What can hang from each mark:
j766: j300 j382 j991
j395: j67 j190
j382: j67 j190 j766 j991
j940: j514
j514: j300 j940
j300: j514 j766
j157: j300
j67: j382 j395
j991: j382 j766

Known rows, with every way that one mark hangs from another:
j395[j190]: [-.04,.17,.04,-.04,.02,.04,.03,-.14,.05,-.07,.01,.08,.03,-.01,-.01,.30,-.06,.08,.00,-.10,-.04,-.30,.16,.16,.03,-.08,-.11]
j940[j514[j300[j766[j382[j190] j991]]]]: [-.02,-.04,-.06,.10,-.04,.23,.00,.20,-.02,-.06,.03,.02,-.05,.01,-.03,-.30,.17,.02,-.03,.06,-.07,-.05,-.08,-.16,.03,.03,.08]
j382[j766 j991]: [.06,.19,.18,.05,.05,-.09,-.09,-.18,-.01,.04,-.13,.06,-.04,-.05,.08,.18,.03,-.04,-.14,-.03,.00,-.09,.17,.14,-.04,-.02,.01]
j395[j67[j382] j190]: [-.06,.12,.26,-.13,.03,.00,.07,-.18,.12,-.06,.00,-.07,-.01,.03,.02,.64,-.13,.16,.02,-.14,.08,-.29,.15,.02,-.04,-.08,-.16]
j300[j514 j766[j382 j991]]: [-.04,-.02,-.12,-.01,-.03,.10,-.07,.03,.00,.03,.00,.13,.02,-.04,.00,-.33,.05,-.13,-.04,.00,-.05,.13,-.05,-.01,.07,-.09,.13]
j766[j300[j514[j940]] j382[j190] j991]: [.03,-.06,-.15,.10,-.07,-.21,.06,.02,-.07,.09,.07,-.01,.17,.06,-.06,-.35,-.03,-.06,.02,.03,-.04,.19,-.10,.01,-.06,-.02,.11]
j514[j940]: [.01,.28,-.18,.05,.02,.43,.00,.00,-.05,-.10,.03,.07,-.13,-.06,-.04,-.06,.11,-.01,.00,.02,-.17,-.15,.11,.21,-.01,-.05,-.08]
j766[j300 j382]: [.01,.05,-.10,.11,-.01,-.12,-.09,-.10,-.03,.01,-.10,.19,.13,.08,-.02,-.27,-.20,.00,-.01,-.13,.02,.04,.03,.26,-.06,.01,.03]
j67[j382[j991]]: [.00,.19,.19,.07,.09,.03,-.08,-.22,.02,-.05,-.19,.00,-.11,-.05,.02,.40,-.03,.06,-.08,-.06,.04,-.20,.12,.22,-.10,-.05,-.05]
j514[j300[j766[j382[j67[j395] j190] j991]] j940]: [-.02,-.09,-.04,.01,-.01,.18,-.01,.18,.03,.01,.12,-.06,-.16,.01,-.02,-.12,.17,.04,.00,.07,-.04,.06,-.09,-.21,.10,.10,.14]
j940[j514[j300[j766[j382[j67[j395] j190]]]]]: [-.02,-.09,-.04,.07,-.02,.20,.02,.24,.02,-.08,.04,-.05,-.10,.02,-.02,-.02,.11,.10,.02,.04,-.04,-.05,-.09,-.29,.03,.08,-.06]
j940[j514[j300[j766[j382 j991]]]]: [-.02,-.01,-.08,.11,-.04,.34,-.05,.21,-.05,-.09,-.01,.09,-.07,.00,-.04,-.41,.17,.00,-.02,.05,-.08,-.04,-.06,-.10,.05,.00,.10]
j300[j514[j940] j766[j991]]: [.01,.10,-.24,-.05,-.03,.47,.01,.12,-.05,-.05,.10,.08,-.04,-.09,-.02,-.35,.23,-.23,.02,.13,-.14,.07,-.02,.02,.09,-.12,.07]
j67[j382 j395[j190]]: [-.04,.12,.20,-.09,.06,-.09,.06,-.22,.09,-.06,-.11,-.03,-.08,-.05,-.01,.76,-.13,.23,.03,-.16,.11,-.38,.13,.07,-.02,-.03,-.17]
j300[j514[j940] j766[j991[j382[j190]]]]: [-.04,.00,-.18,-.02,-.04,.23,.04,.09,-.04,.03,.13,.02,-.04,-.05,-.02,-.21,.17,-.16,-.02,.10,-.07,.15,-.08,-.06,.06,-.08,.06]
j991[j766[j382[j67]]]: [-.06,-.06,.05,.02,.01,-.25,-.07,-.19,.02,.07,-.05,.08,.04,.05,.04,-.05,-.18,.10,-.05,-.07,.04,.07,.00,.11,.02,.10,.05]
j382[j67 j190 j766[j300[j514] j991]]: [.07,-.08,.10,-.05,-.02,-.44,.06,-.09,.00,.10,.09,-.11,.16,.08,.06,.01,-.07,.04,-.01,.05,-.01,.15,-.02,-.08,-.09,.08,.01]
j300[j514[j940] j766]: [.02,.14,-.27,-.03,-.01,.60,-.02,.19,-.05,-.10,.08,.09,-.05,-.11,-.03,-.28,.24,-.27,.02,.11,-.17,.01,.01,.07,.04,-.15,-.07]
j940[j514[j300[j766]]]: [.01,.07,-.12,.09,-.01,.53,-.03,.26,-.05,-.17,-.02,.09,-.08,-.03,-.03,-.36,.21,-.05,.01,.07,-.12,-.14,.00,-.03,.03,-.02,-.02]
j300[j514[j940] j766[j382[j67] j991]]: [-.02,-.06,-.16,-.01,-.03,.22,-.04,.12,-.02,.03,.13,-.01,-.04,-.03,-.03,-.25,.13,-.12,.00,.10,-.11,.24,-.11,-.15,.09,-.07,.11]
j67[j382[j190] j395]: [-.04,.12,.15,-.06,.06,-.16,.07,-.22,.10,-.03,-.13,-.07,-.16,-.05,.01,.69,-.13,.25,.01,-.12,.10,-.30,.09,.05,-.08,.04,-.19]
j514[j300[j766[j382[j67[j395] j190 j991]]] j940]: [.01,-.07,-.01,.05,.02,.23,-.04,.21,.02,.00,.08,-.10,-.16,-.01,-.01,.02,.19,-.02,-.02,.07,-.02,.04,-.07,-.23,.07,.07,.05]
j157[j300[j514 j766[j991]]]: [.00,.05,-.14,-.09,.01,.36,-.05,.24,-.06,-.11,.00,-.01,-.08,-.07,-.03,-.41,.13,-.20,.08,.10,-.10,.03,.01,.13,.05,-.12,.02]

Rows:
[-.04,-.02,.16,.11,.04,-.37,-.06,-.16,.09,.10,-.01,-.13,-.06,.05,.03,.44,-.13,.17,-.09,-.06,.02,.05,.01,-.13,-.06,.09,-.03]	j766[j382[j67 j190 j991]]
[-.02,-.04,.07,.07,.02,.11,-.12,.11,.04,-.01,-.05,.06,-.06,.00,.03,-.15,.11,-.06,-.09,.00,.01,-.04,.00,-.02,.02,.03,.08]	j514[j300[j766[j382[j190 j991]]]]
[.00,.11,.30,-.11,.06,-.22,.04,-.24,.07,.00,-.12,-.02,-.05,-.05,.03,.75,-.12,.21,-.03,-.16,.13,-.35,.13,.05,-.04,-.03,-.14]	j67[j382[j766] j395[j190]]
[.11,.08,.18,.02,.05,-.08,.01,-.09,-.05,.02,-.16,-.07,-.01,-.06,.02,.39,.00,-.04,-.01,-.01,.11,-.07,.06,.05,-.11,-.04,-.08]	j67[j382[j766[j300[j514[j940]]] j991] j395]
[.01,-.17,-.02,.02,-.03,-.36,.07,-.07,-.02,.05,.03,.01,.16,.09,-.02,-.04,-.19,.07,.10,-.04,.10,.13,-.04,-.02,.00,.02,.05]	j766[j300[j514] j991[j382[j67[j395[j190]]]]]
[-.04,-.13,.06,-.02,.01,-.06,-.05,.08,.09,.01,.01,.01,-.12,.03,.02,-.08,.03,.12,-.01,-.02,.04,.01,-.06,-.17,.09,.12,.13]	j514[j300[j766[j382[j67[j395] j190] j991]]]
[.01,-.10,-.09,.06,-.04,-.19,-.04,-.05,-.08,.06,-.08,.17,.26,.05,.00,-.47,-.13,-.13,.00,-.03,.05,.14,-.03,.23,-.03,.01,.05]	j991[j766[j300[j514] j382]]
[.07,-.15,.09,-.01,.03,-.29,.03,-.11,.01,.06,-.05,-.07,.11,.03,.05,.22,-.12,-.03,.05,.02,.14,.13,.01,-.06,.03,.12,-.02]	j382[j67[j395] j991[j766[j300[j514]]]]
[.03,.11,-.22,-.06,.01,.63,-.04,.36,-.10,-.15,.06,-.05,-.12,-.09,-.05,-.39,.22,-.27,.09,.15,-.17,.01,.01,.14,.02,-.17,-.09]	j157[j300[j514[j940] j766]]
[-.01,.02,-.17,-.03,-.01,.42,-.04,.30,-.11,-.08,.06,-.06,-.12,-.06,-.05,-.43,.17,-.21,.06,.13,-.10,.12,-.04,.09,.05,-.12,.03]	j157[j300[j514[j940] j766[j991[j382]]]]
[-.01,.05,-.16,-.07,-.02,.26,-.02,.04,.00,-.04,.01,.13,.00,-.07,.01,-.31,.12,-.17,.00,.05,-.08,.04,.01,.07,.09,-.11,.07]	j300[j514 j766[j991]]
[.04,-.16,.17,-.07,.02,-.55,.11,-.23,.08,.13,.02,-.15,.10,.07,.08,.53,-.18,.08,.00,-.02,.21,.08,.00,-.15,.01,.22,-.04]	j382[j67[j395] j190 j991[j766[j300]]]
[-.05,-.06,-.09,-.03,-.04,-.03,-.01,.02,.03,.06,.04,.06,.04,-.03,.00,-.18,.05,-.10,-.05,.02,-.03,.12,-.07,-.09,.05,-.06,.09]	j300[j514 j766[j382[j190] j991]]
[-.04,.12,.34,-.15,.03,-.09,.05,-.20,.10,-.02,-.01,-.07,.01,.03,.05,.64,-.12,.14,-.03,-.13,.09,-.27,.15,.00,-.05,-.07,-.13]	j395[j67[j382[j766]] j190]
[.00,.18,.21,-.02,.05,-.10,-.07,-.27,.00,-.01,-.16,.05,-.07,-.03,.05,.18,-.05,.13,-.10,-.07,.01,-.16,.11,.23,-.09,-.02,.04]	j67[j382[j766[j991]]]
[-.03,-.17,-.03,.06,-.04,-.38,.05,-.09,-.06,.10,-.02,.08,.24,.09,.03,-.25,-.17,-.06,-.03,-.01,.13,.16,-.06,.17,-.08,.07,-.03]	j991[j382[j190] j766[j300[j514]]]
[.00,-.22,.00,.00,-.04,-.45,.05,-.07,.00,.11,.01,-.01,.22,.09,.02,-.07,-.20,.01,.04,-.03,.12,.18,-.09,-.02,-.03,.12,-.02]	j991[j766[j300[j514] j382[j67[j395] j190]]]
[.02,-.07,-.14,.07,-.05,-.06,-.02,.00,-.11,.05,-.02,.13,.23,.04,-.02,-.49,-.06,-.16,.00,.02,.01,.17,-.05,.20,-.03,-.01,.06]	j991[j766[j300[j514[j940]] j382]]
[-.03,.03,.06,-.08,.05,-.24,.10,-.14,.14,-.01,.04,-.14,-.15,.02,.03,.60,-.15,.28,.05,-.07,.02,-.14,.06,-.14,-.02,.14,-.20]	j382[j67[j395] j190]
[.10,-.06,.03,-.07,.00,-.27,.12,.02,.01,.06,.10,-.17,.07,.04,.04,.28,-.04,.05,.05,.05,.01,.07,-.01,-.18,-.08,.09,-.18]	j382[j67[j395] j190 j766[j300[j514[j940]]]]
[-.01,-.01,-.14,-.04,-.03,.28,-.02,.30,-.07,-.03,.10,-.12,-.08,-.05,-.06,-.34,.16,-.18,.04,.12,-.11,.12,-.08,-.02,.03,-.10,.04]	j157[j300[j514[j940] j766[j382[j190] j991]]]
[.03,.03,.28,-.13,.02,-.38,.07,-.29,.04,.05,-.11,.01,.08,.00,.03,.54,-.17,.16,-.01,-.15,.20,-.22,.09,.07,-.02,.01,.01]	j67[j382[j766[j300 j991]] j395[j190]]
[.02,-.14,-.06,.09,-.04,-.30,-.05,-.03,-.04,.06,.01,.03,.17,.10,-.03,-.35,-.16,.02,.06,-.01,-.01,.26,-.09,.01,-.04,.02,.14]	j766[j300[j514] j382[j67] j991]
[-.01,-.10,-.04,.07,-.02,.22,-.01,.21,.00,-.07,.01,.00,-.11,.01,-.03,-.18,.11,.10,.03,.03,-.04,-.01,-.08,-.24,.08,.07,.07]	j940[j514[j300[j766[j382[j67[j395]] j991]]]]
[.03,-.18,-.08,.04,-.06,-.38,.10,.01,-.01,.12,.11,-.13,.11,.09,-.05,-.03,-.11,.08,.09,.02,.02,.25,-.14,-.21,-.03,.08,.07]	j766[j300[j514[j940]] j382[j67[j395] j190] j991]
